What can hang from each mark:
galuvi: zilez
lufu: dabu sipot
sipot: lufu
livu: bomekeb dabu zilez
bomekeb: mokuvu
mokuvu: bomekeb buti
kefa: dugas
tetus: dabu
dugas: dabu livu
dabu: balu dugas livu lufu sipot tetus
buti: mokuvu
balu: dabu livu
paku: zilez
zilez: dabu livu paku

Every row comes from one small tree of marks. The marks that hang from a mark follow it in brackets, in alphabetical order. Every link used is in the known rows. Which tree was each row made from?
In the rows, 128 means zero.
Known rows:
paku[zilez[livu[bomekeb[mokuvu]]]]: [136  86 151 127 140 152 135 147 180 177 102 138 182 197 138 101 156 124
  87 125 136 122 126 144 108 157 106 132 104 135  93  81  86 156 113 154]
galuvi[zilez[dabu[lufu tetus]]]: [133  78 102 102  71 152 104 103 123 128  66 108 137 148 142  78 167 143
 128 137 175 111 167 115  96 146 131 154 111 148 125 134  86 113  87 117]
livu[bomekeb dabu[balu dugas lufu[sipot] tetus]]: [110  73  88  97  71 125  65 119  92 128  94 163 106 180 126 105 161 211
 126 107 205 118 121 130  65 121 125 152 125 124 110 183  73 122 114 172]
lufu[dabu[livu[zilez] tetus] sipot]: [135  56  64  84  74 144 119 116 128 140 108 157 122 180 134 124 205 165
 114 109 129 142 154 116  80 149 101 123 122 165  92 135  75 128 156 144]
tetus[dabu[balu livu]]: [111  88  80 114 124 134 102 135 117 152  95 131 107 208 158 132 169 157
  97  94 150 142 126 124  97 136 132 109 126 131 119 122  74  97 135 162]
galuvi[zilez[paku]]: [139 112 154 126 129 143 121 112 159 158 105 127 155 174 139 109 130 104
 108 141 135 123 148 114  98 141 123 149 111 172 132 105 109 135  94 101]
lufu[dabu[dugas livu] sipot]: [109  65  62  95  82 105 110 111 114 139  87 155 119 174 150 115 213 145
 105 128 155 151 143  98  86 143 102 109 145 120 113 160  94 107 173 127]
balu[dabu[dugas livu[bomekeb] lufu[sipot] tetus]]: [116  79  46  89  43 134  66 109 100 124  87 136 137 178 132  79 206 197
 133 121 185 120 134 110  62 156 123 126 132 121  92 185 102 120 126 153]
balu[livu[bomekeb[mokuvu[buti]] dabu[sipot] zilez]]: [114  75 134 118 142 168  95 136 168 125  99 127 169 199 104 117 147 212
  99  87 146 120  87 111  92 162  87 137  82 156  72 144  64 145 123 161]
livu[bomekeb dabu[balu] zilez]: [104  85 131 154 127 147 108 150 146 150 103 167 129 194 131 128  90 162
  85  84 164 126 105 140  76 116 122 199  93 157  90 119  70 144  94 194]
paku[zilez[dabu[dugas livu[bomekeb] lufu]]]: [ 99  62  91 133  80 132  77 132 142 157  56 139 136 156 133  61 167 138
  87 117 179 135 144 126  68 127 133 144 116 120 103 148  81 136 108 142]
balu[dabu[livu[zilez] lufu tetus]]: [138  71  55 112  63 159  92 119 123 114  80 104 126 164 124  97 184 171
 124 108 158 121 140 126  82 156 137 135 120 148  92 146  98 133 118 158]
kefa[dugas[dabu[livu lufu sipot tetus]]]: [151 102  47  73  83 136  75  91 118 105  77 103 147 150 128 100 203 176
 106 124 160 115 133  86 117 109 126  67 114 144 114 166 100 118 118 168]
dabu[balu[livu] dugas sipot tetus]: [125  98  92  72  98 131  66 109 104 142 100 108 132 189 126 115 177 187
 140 120 170 109  78 113  86 132 131  95 146 134 105 175 116 115 166 137]
livu[bomekeb zilez[dabu]]: [105  86 127 154 100 152 123 155 157 161  92 156 168 174 140  99 121 132
  97 112 151 114 132 125  83 132 111 191  87 153  87 113  93 149  80 150]
sipot[lufu[dabu[balu dugas livu[bomekeb]]]]: [ 93  60  58 137 112 124  85 134 121 157  69 166  95 211 151 106 190 151
  91  89 191 141 128 113  58 121 143 143 140 107  83 151  83 115 127 182]
zilez[dabu[dugas livu[bomekeb]] paku]: [ 86  86  96 150  78 143  97 122 138 177  78 156 161 173 136  63 155 137
 120 117 165 130 133 117  83 124 125 146 112 131 105 131 115 121  95 118]
sipot[lufu[dabu[dugas[livu]]]]: [116  62  67 106 100 110 132 131 136 126  43 128 126 178 146 118 199 125
 106 129 174 140 131  93 100 134 135 102 138 111 113 137 111 120 119 122]
tetus[dabu[balu[livu] dugas lufu sipot]]: [112  86  77  86 116 113  45 128 110 129  73  88  92 186 117 110 191 201
 121 119 184 121  86 104  67 122 135  87 142 115 109 188  71 113 144 140]
paku[zilez[dabu[dugas] livu]]: [117  67 117 123  87 123 122 134 163 164  46 116 146 145 128  75 165 111
 119 137 152 135 126 130  94 138 131 139 125 131 119 107  98 148 127 102]
livu[bomekeb zilez[dabu[balu] paku]]: [ 99  97 143 167 118 158 107 151 157 187  97 171 147 170 138  96 114 144
 104  90 151 108 123 146  62 116 129 188  97 162 105 108  72 157  84 142]
tetus[dabu[dugas]]: [123  90  86 114  85 115 105 148 129 135  91 117 137 186 133 107 171 146
 120 145 176 132 123 104 102 133 113 117 142 133 117 142 127 109 102 135]
kefa[dugas[livu]]: [130 114 103 104 125 125 152 140 156 146  85 113 167 177 145 136 142 108
  87 132 132 123 111  81 130 124 132  92 121 132 124 133 131 124 122 136]
zilez[dabu[livu lufu] paku]: [109  87  91 139  96 142  99 106 125 153  59 127 126 152 146  88 178 133
 127 118 142 131 163 119  93 143 141 116 101 121 139 126  85 121 103 100]
dugas[dabu[balu] livu[zilez[paku]]]: [140  96 130 125 131 146 138 129 152 145  85 147 158 166 151 122 128 143
  78  94 131 118 114 139 107 113 130 129 100 168 133 102  73 146 107 120]
lufu[dabu[balu[livu]] sipot]: [108  94  94 102 121 117 110 125 123 158 100 154 111 199 150 148 200 154
 110  98 132 130 110 109  78 152 106 120 131 121 130 145  72 111 177 126]
galuvi[zilez[livu[bomekeb dabu[tetus]] paku]]: [126  85 137 120  93 170 110 113 170 164  86 136 144 189  94  76 116 149
 135 112 151 138 133 125  90 130 127 181  87 182 100  79  96 125  52 128]
dugas[dabu[lufu] livu[zilez[paku]]]: [154  88 118 120 115 140 125 127 152 124  70 124 155 149 133 106 147 144
  86 119 135 119 137 117 109 118 129 117  89 157 129 114  79 152  79 109]
kefa[dugas[dabu[livu lufu]]]: [143 100  62 119 104 125 106 120 133 122  74 115 140 161 141 106 175 135
  82 122 150 126 138  88 116 110 127 100 115 122 127 156 109 118 109 163]
livu[dabu zilez]: [122  85 121 137 114 136 131 137 150 125  87 135 137 171 126 130 116 141
 106 118 148 136 127 124 105 132 110 171  95 158 106 113  99 143 101 155]
buti[mokuvu[bomekeb]]: [144 101 142 106 134 116 112 118 135 160  91 146 155 195 176 114 169 111
 105 119 140 112 130 110  90 162  94 105 110 119 116 113  72 108 118 130]
paku[zilez[dabu[dugas lufu tetus]]]: [128  66  89 104  45 132  88 123 126 132  60 116 136 126 126  69 192 140
 131 140 188 116 150 132  89 138 132 121 139 135 133 149 106 137 104 117]
galuvi[zilez[dabu[lufu] livu paku]]: [125  77 133 128 108 148 111 110 161 165  46 103 122 149 120  66 152 123
 129 137 141 127 161 117  79 138 145 157  95 146 128 104  66 133  85  82]
dabu[balu sipot tetus]: [132 110 104  76 113 138  85 107 103 137 112 128 138 183 157 141 164 171
 124 112 158 109 119 123 101 140 126 106 125 153 119 132  86 124 144 154]
livu[bomekeb[mokuvu]]: [123 105 133 137 126 147 129 143 137 153 121 154 190 202 162 117 156 138
  95 127 161 104 128 124 116 161  96 139 106 124  97 113 112 127 100 166]
lufu[dabu sipot]: [116  93  94 103  99 111 125 123 126 142 102 163 136 176 160 144 201 129
 109 129 138 134 149 101  96 157  89 122 123 135 130 124  87 120 143 123]
dugas[dabu[livu]]: [134  98  87 118 106 132 125 111 120 126  86 138 162 183 168 116 167 130
  90 118 138 135 139 112 128 142 111 119 105 134 124 113 110 110 121 142]
balu[dabu[dugas lufu] livu]: [118  91  69 124  78 118  79 129 121 117  63  89 133 167 119  91 189 155
 136 135 178 118  96 101  80 157 133 126 144  98 118 179 135 118 126 121]
sipot[lufu[dabu[balu livu[zilez] tetus]]]: [133  49  58 114 105 156 108 125 130 139  77 144  84 196 139 126 197 161
 107  82 156 136 146 134  67 132 147 134 131 148  85 132  70 136 137 176]
mokuvu[bomekeb buti]: [137  88 135  97 120 132 106 145 139 152 100 128 142 210 171 133 167 121
  91  99 127 120 136  75  94 191 115 103 114 130 126 130  84 103 127 120]

Write each row's tree:
[115  74 118 129  96 124  87 125 129 157  73 144 105 132 129  87 164 173
 124 117 170 108 137 139  44 111 134 150 128 138 125 176  51 163 136 105] -> livu[zilez[dabu[balu dugas lufu[sipot]] paku]]
[112  93 111 132 119 143 141 157 187 145  79 141 164 179 108 123  92 143
  74 103 149 133  93  97 106  96 125 159  89 161  85 127 103 145  78 181] -> kefa[dugas[livu[bomekeb dabu zilez]]]
[ 96  84  75  99 109 110  73 120 117 145  83 128 115 182 132 121 196 164
 114 108 169 126  78 101  76 130 115 108 146 123 108 163  84 107 172 140] -> lufu[dabu[balu[livu] dugas sipot]]
[138 110  74 119 107 129 130 119 147 134  86 126 164 173 150 114 165 119
  84 119 143 129 125  91 130 113 117 104 116 137 124 136 129 116 122 157] -> kefa[dugas[dabu[livu]]]
[122  85 133 129 109 144 121 153 168 167  99 144 173 180 118  93 114 139
  91 123 147 121 107 113  82 113 130 141 109 162  81 131 116 154  87 124] -> dabu[dugas[livu[bomekeb zilez[paku]]]]
[110  59 120 131 111 161 136 147 153 141  63 134 179 166 149  91 155 165
  83 113 168 103 134 133 101 142 120 146  83 122  87 126  56 138  88 149] -> dugas[livu[bomekeb[mokuvu] zilez[dabu[lufu]]]]
[121  87  73  88  96 110  60 125 114 111  78  96 118 165 124 104 190 181
 120 148 189 125 128  95  82 128 117  91 133 128 110 165  87 118 106 140] -> tetus[dabu[dugas lufu sipot]]
[121  80 137 103 148 140  72  85 146 144  54 104  89 155 111 100 128 173
 115 108 157 133 123 128  70 115 150 147  92 162 126 113  19 136 107 126] -> galuvi[zilez[livu[dabu[balu lufu sipot]] paku]]
[110  84 106 126 105 137 124 112 153 157  60 136 153 154 157 100 167 109
  96 113 135 141 148 134 103 150 122 128 111 141 130 101  85 138 135 119] -> paku[zilez[dabu[livu]]]
[110  78 133 115 121 132  90 136 152 184  62 153 113 166 141  98 166 156
  94  97 142 122 142 147  51 139 133 154  96 124 118 120  16 166 130 133] -> paku[zilez[dabu[balu lufu[sipot]] livu[bomekeb]]]
[102  75 102 136  99 142  89 127 147 161  66 145 141 164 148  81 163 131
  82 104 153 134 157 128  77 142 128 142  95 129 112 121  65 141  99 146] -> paku[zilez[dabu[livu[bomekeb] lufu]]]
[119  94 103  71 113 112 110 110 127 125  75 110 164 168 149 123 157 147
 100 142 159 127 107  94 113 131 124  86 123 133 106 145 106 122 144 117] -> dabu[dugas[livu] sipot]
[127  98 135 138 130 153 110 164 165 166 118 134 159 215 116 119 117 140
  95 112 126 119 101 107  76 139 112 163  95 149  67 132 121 149 105 150] -> balu[livu[bomekeb zilez]]
[129  89 104  95 113 103  86 123  95 138  96 136 102 174 156 125 172 167
 110 132 174 115 132 118  68 133 131 119 143 108 127 191  76 132 162 136] -> dabu[balu dugas lufu[sipot]]
[102  80 107 119  72 148  82 139 142 179  83 143 148 179 120  71 163 159
 120 100 180 113  90 144  70 129 131 148 137 138 109 147 106 135 123 136] -> paku[zilez[dabu[balu[livu[bomekeb]] dugas tetus]]]
[156  84  91  83 106 150  62 111 118 114  90 108 127 170 121 113 176 209
 112  98 161 102  99 126  80 122 124 111 106 155 101 161  64 142 130 152] -> dugas[dabu[balu[livu[zilez]] lufu sipot tetus]]
[ 99  76  74 121  98 114  96 139 119 157  88 136 112 193 136 116 187 144
 110 109 168 132  88 108  81 134 121 125 156 111 118 159 108  96 161 138] -> lufu[dabu[balu[livu] dugas]]
[112  91  95  65  95 138  83 120 109 146 100 137 158 194 147 115 150 187
 103 108 183 111  90 115  92 118 135 105 125 146  89 149  87 117 132 161] -> dabu[balu dugas[livu[bomekeb]] sipot tetus]
[112  56 107 122  98 119  93 136 141 162  39 112 102 141 131  75 169 138
 109 118 171 127 126 146  69 126 158 137 134 113 130 138  57 145 140 121] -> paku[zilez[dabu[balu dugas lufu] livu]]
[119  50  35 103  81 132  91 112 101 135  64 142  83 193 143 106 221 161
 125 103 188 137 137 121  75 130 150 110 161 118 103 158  97 106 146 163] -> sipot[lufu[dabu[balu dugas livu tetus]]]
[120 102  86 113  81 173  71 106 154 144 106 139 172 169 111  88 161 187
 129  97 146 117 117 126  69 141 118 137  97 190  76 113  92 159  93 153] -> balu[dabu[livu[bomekeb zilez[paku]] sipot tetus]]
[119  93 130 115 130 149 150 142 143 150 102 144 202 204 169 124 151 139
  82 119 151 110 118 120 134 158 107 115 100 120 100 106 100 116 106 150] -> dugas[livu[bomekeb[mokuvu]]]
[ 79  84  98 150  93 142  87 126 126 189  78 166 141 177 149  73 147 149
 113  95 175 125 117 133  70 113 139 151 122 128 112 139  90 117 115 136] -> zilez[dabu[balu dugas livu[bomekeb]] paku]
[128  94  54  82  49 126  57 100 101  96  74  94 145 141 125  91 205 188
 152 142 201 104 118 106  87 150 123 105 142 133 113 171 113 126 119 141] -> balu[dabu[dugas lufu sipot tetus]]
[118 101 116 136 107 147 152 140 191 167  60 122 170 140 119 101 134 117
 104 118 126 116 116 104 110 101 138 125 102 164 123 119 108 156  96 104] -> kefa[dugas[livu[zilez[dabu paku]]]]
[126  82  84  62  79 138  69 121 108 123  85 113 154 177 129  95 169 188
 110 132 186 111 116  93  92 130 134  90 115 132  83 163  96 122 105 147] -> dabu[dugas[livu[bomekeb]] lufu sipot tetus]
[140  79  99 100  97 155 106 106 145 120  56 118 144 156 131 106 177 169
 143 125 166 107 149 119  81 133 132 135  98 162  87 127  88 172 102 133] -> livu[zilez[dabu[sipot[lufu] tetus]]]
[126  97  96  97 165 131  87  96 117 134  70 124 103 199 166 145 175 160
 101 102 149 131 133 118  81 133 151 101 115 126 100 137  65 146 158 160] -> dabu[balu livu sipot[lufu]]
[129  65  91  84 140 124  98 133 151 122  47 100 102 185 129 124 167 192
  97 106 181 129 103 116  66 103 151 101 127 149  84 152  53 156 127 148] -> tetus[dabu[balu dugas[livu[zilez]] sipot[lufu]]]
[135  80 155 121 139 162 137 133 169 168 103 125 176 209 142  90 139 134
  91 134 150 117 129 124 105 154 110 166 100 143  77  96  81 126 101 151] -> galuvi[zilez[livu[bomekeb[mokuvu]]]]
[140 114  84 129 119 119 102 134 126 127  82 125 130 159 151 120 159 142
  82 114 169 105 119 104 106 101 135 117 127 121 143 158  92 125 109 170] -> kefa[dugas[dabu[balu lufu]]]
[143  96 153 119 135 146 128 116 173 175  88 110 143 181 122  97 131 105
 116 140 119 136 140 115  95 142 134 149 106 166 115  88  99 137  98  92] -> galuvi[zilez[livu paku]]
[127  79  85  80  77 146  80 105 116 135  51  96 131 149 126  90 192 173
 152 131 155 118 144 113  96 149 138 108  96 127 109 123  70 126 116 117] -> zilez[dabu[lufu sipot tetus] livu]
[126  63  90 100  91 145  80 110 127 128  52 119 118 154 131  94 174 190
 136 113 198 104 123 136  57 110 147 142 129 150  87 162  77 166 131 148] -> livu[zilez[dabu[balu dugas sipot[lufu] tetus]]]
[131 110 120 104 163 123  90 108 123 134  77 123 117 189 166 152 162 153
 109 115 157 113 131 116  81 134 143 112 116 128 112 134  75 156 138 152] -> dabu[balu sipot[lufu]]
[129 100 121  95 121 164  71 134 139 159 125 133 145 210 115 122 138 196
 109  89 147 102  83 124  64 128 122 139 104 170  65 145  82 150 131 173] -> dabu[balu[livu[bomekeb zilez]] sipot tetus]
[108  93 111 103 143 133 109 107 151 118  45 137 148 190 141 137 137 167
 102 106 168 137 118 101 100 129 131 125  72 135  95 110  75 147  82 153] -> dugas[livu[bomekeb dabu[sipot[lufu]]]]
[121  88  77  95 155 132  79 107 125 132  63 114  89 207 155 138 192 180
 106  95 162 141 133 116  75 130 145  90 118 130 104 133  54 132 136 163] -> tetus[dabu[balu livu sipot[lufu]]]
[102  99 130 153 104 152 117 140 161 192  74 149 163 176 127  81 142 122
 133 116 131 124 136 121  92 141 129 160  83 137 109  82  98 138  73 107] -> zilez[dabu livu[bomekeb] paku]
[137 106  97 100 135 123  93 120 143 118  67 108 124 190 141 136 190 161
 124 130 164 129 144  98  90 140 121  96 110 139 108 120  87 146  97 141] -> tetus[dabu[sipot[lufu]]]
[154  67  94  63 102 140 107 113 142 109  59  99 141 172 121 113 168 177
 123 134 170 119 119 105  88 120 143  95 121 156  72 154 107 168 123 132] -> dabu[dugas[livu[zilez]] sipot[lufu] tetus]
[107  66 108 122  97 126  91 112 116 139  55 116 107 149 153  76 147 144
 105 129 204 112 137 126  69 119 145 172 136 126 127 169  63 112 120 128] -> galuvi[zilez[dabu[balu dugas lufu]]]
[131  70 104  74  78 129  86 100 152 127  62 108 136 147  95  89 166 166
 137 132 168 144 107 130  99 126 124 114 118 162 109 113  92 150 129 134] -> paku[zilez[livu[dabu[dugas sipot tetus]]]]
[133  81 129 109  82 167 127 102 161 171  64 111 148 158 120  67 157 126
 151 131 139 123 151 125  98 143 137 156 103 173 123  84  97 128  87  80] -> galuvi[zilez[dabu[tetus] livu paku]]
[ 99  76  75 124  92 111 103 139 111 147  94 153 115 177 154 120 179 135
 104 116 185 129 112 117  87 129 119 135 155 123 125 146  94 100 143 153] -> lufu[dabu[balu dugas]]
[126  74 103  78  98 143  71 105 131 152  49 106 111 139 131  90 189 171
 128 107 157 116 132 148  75 137 147 110 110 142 124 114  28 153 138 130] -> paku[zilez[dabu[balu lufu sipot tetus] livu]]
[124  86 122 150 100 145 106 134 149 152  70 127 133 137 125  90 150 134
 123 125 146 113 155 128  76 130 132 152  97 149 124 125  83 159  83 108] -> livu[zilez[dabu[lufu] paku]]
[137  74 112 141 118 164 133 132 154 137 108 158 197 194 156  95 156 162
  65 106 155 115 131 138 112 132  90 148  90 146  76 113  87 135 103 184] -> dugas[dabu[livu[bomekeb[mokuvu] zilez]]]
[135 117  74  97 117 124 107  98 143 123  79 119 170 160 146 118 174 146
  84 122 143 126 118  85 124 107 109  89 110 146 117 142 105 125 133 158] -> kefa[dugas[dabu[livu sipot]]]
[121  82  94  76  83 138 108 114 117 118  78 150 139 180 132 122 161 191
 113 108 162 128 136 109 102 143 121 120  87 132 115 139  74 119  94 145] -> dugas[livu[bomekeb dabu[lufu[sipot] tetus]]]
[145 102  93 105  88 142 113 119 101 128 105 144 151 177 168 123 167 154
 112 108 163 108 125 135 119 135 117 128 124 146 138 119 105 111 114 153] -> dugas[dabu[balu tetus]]
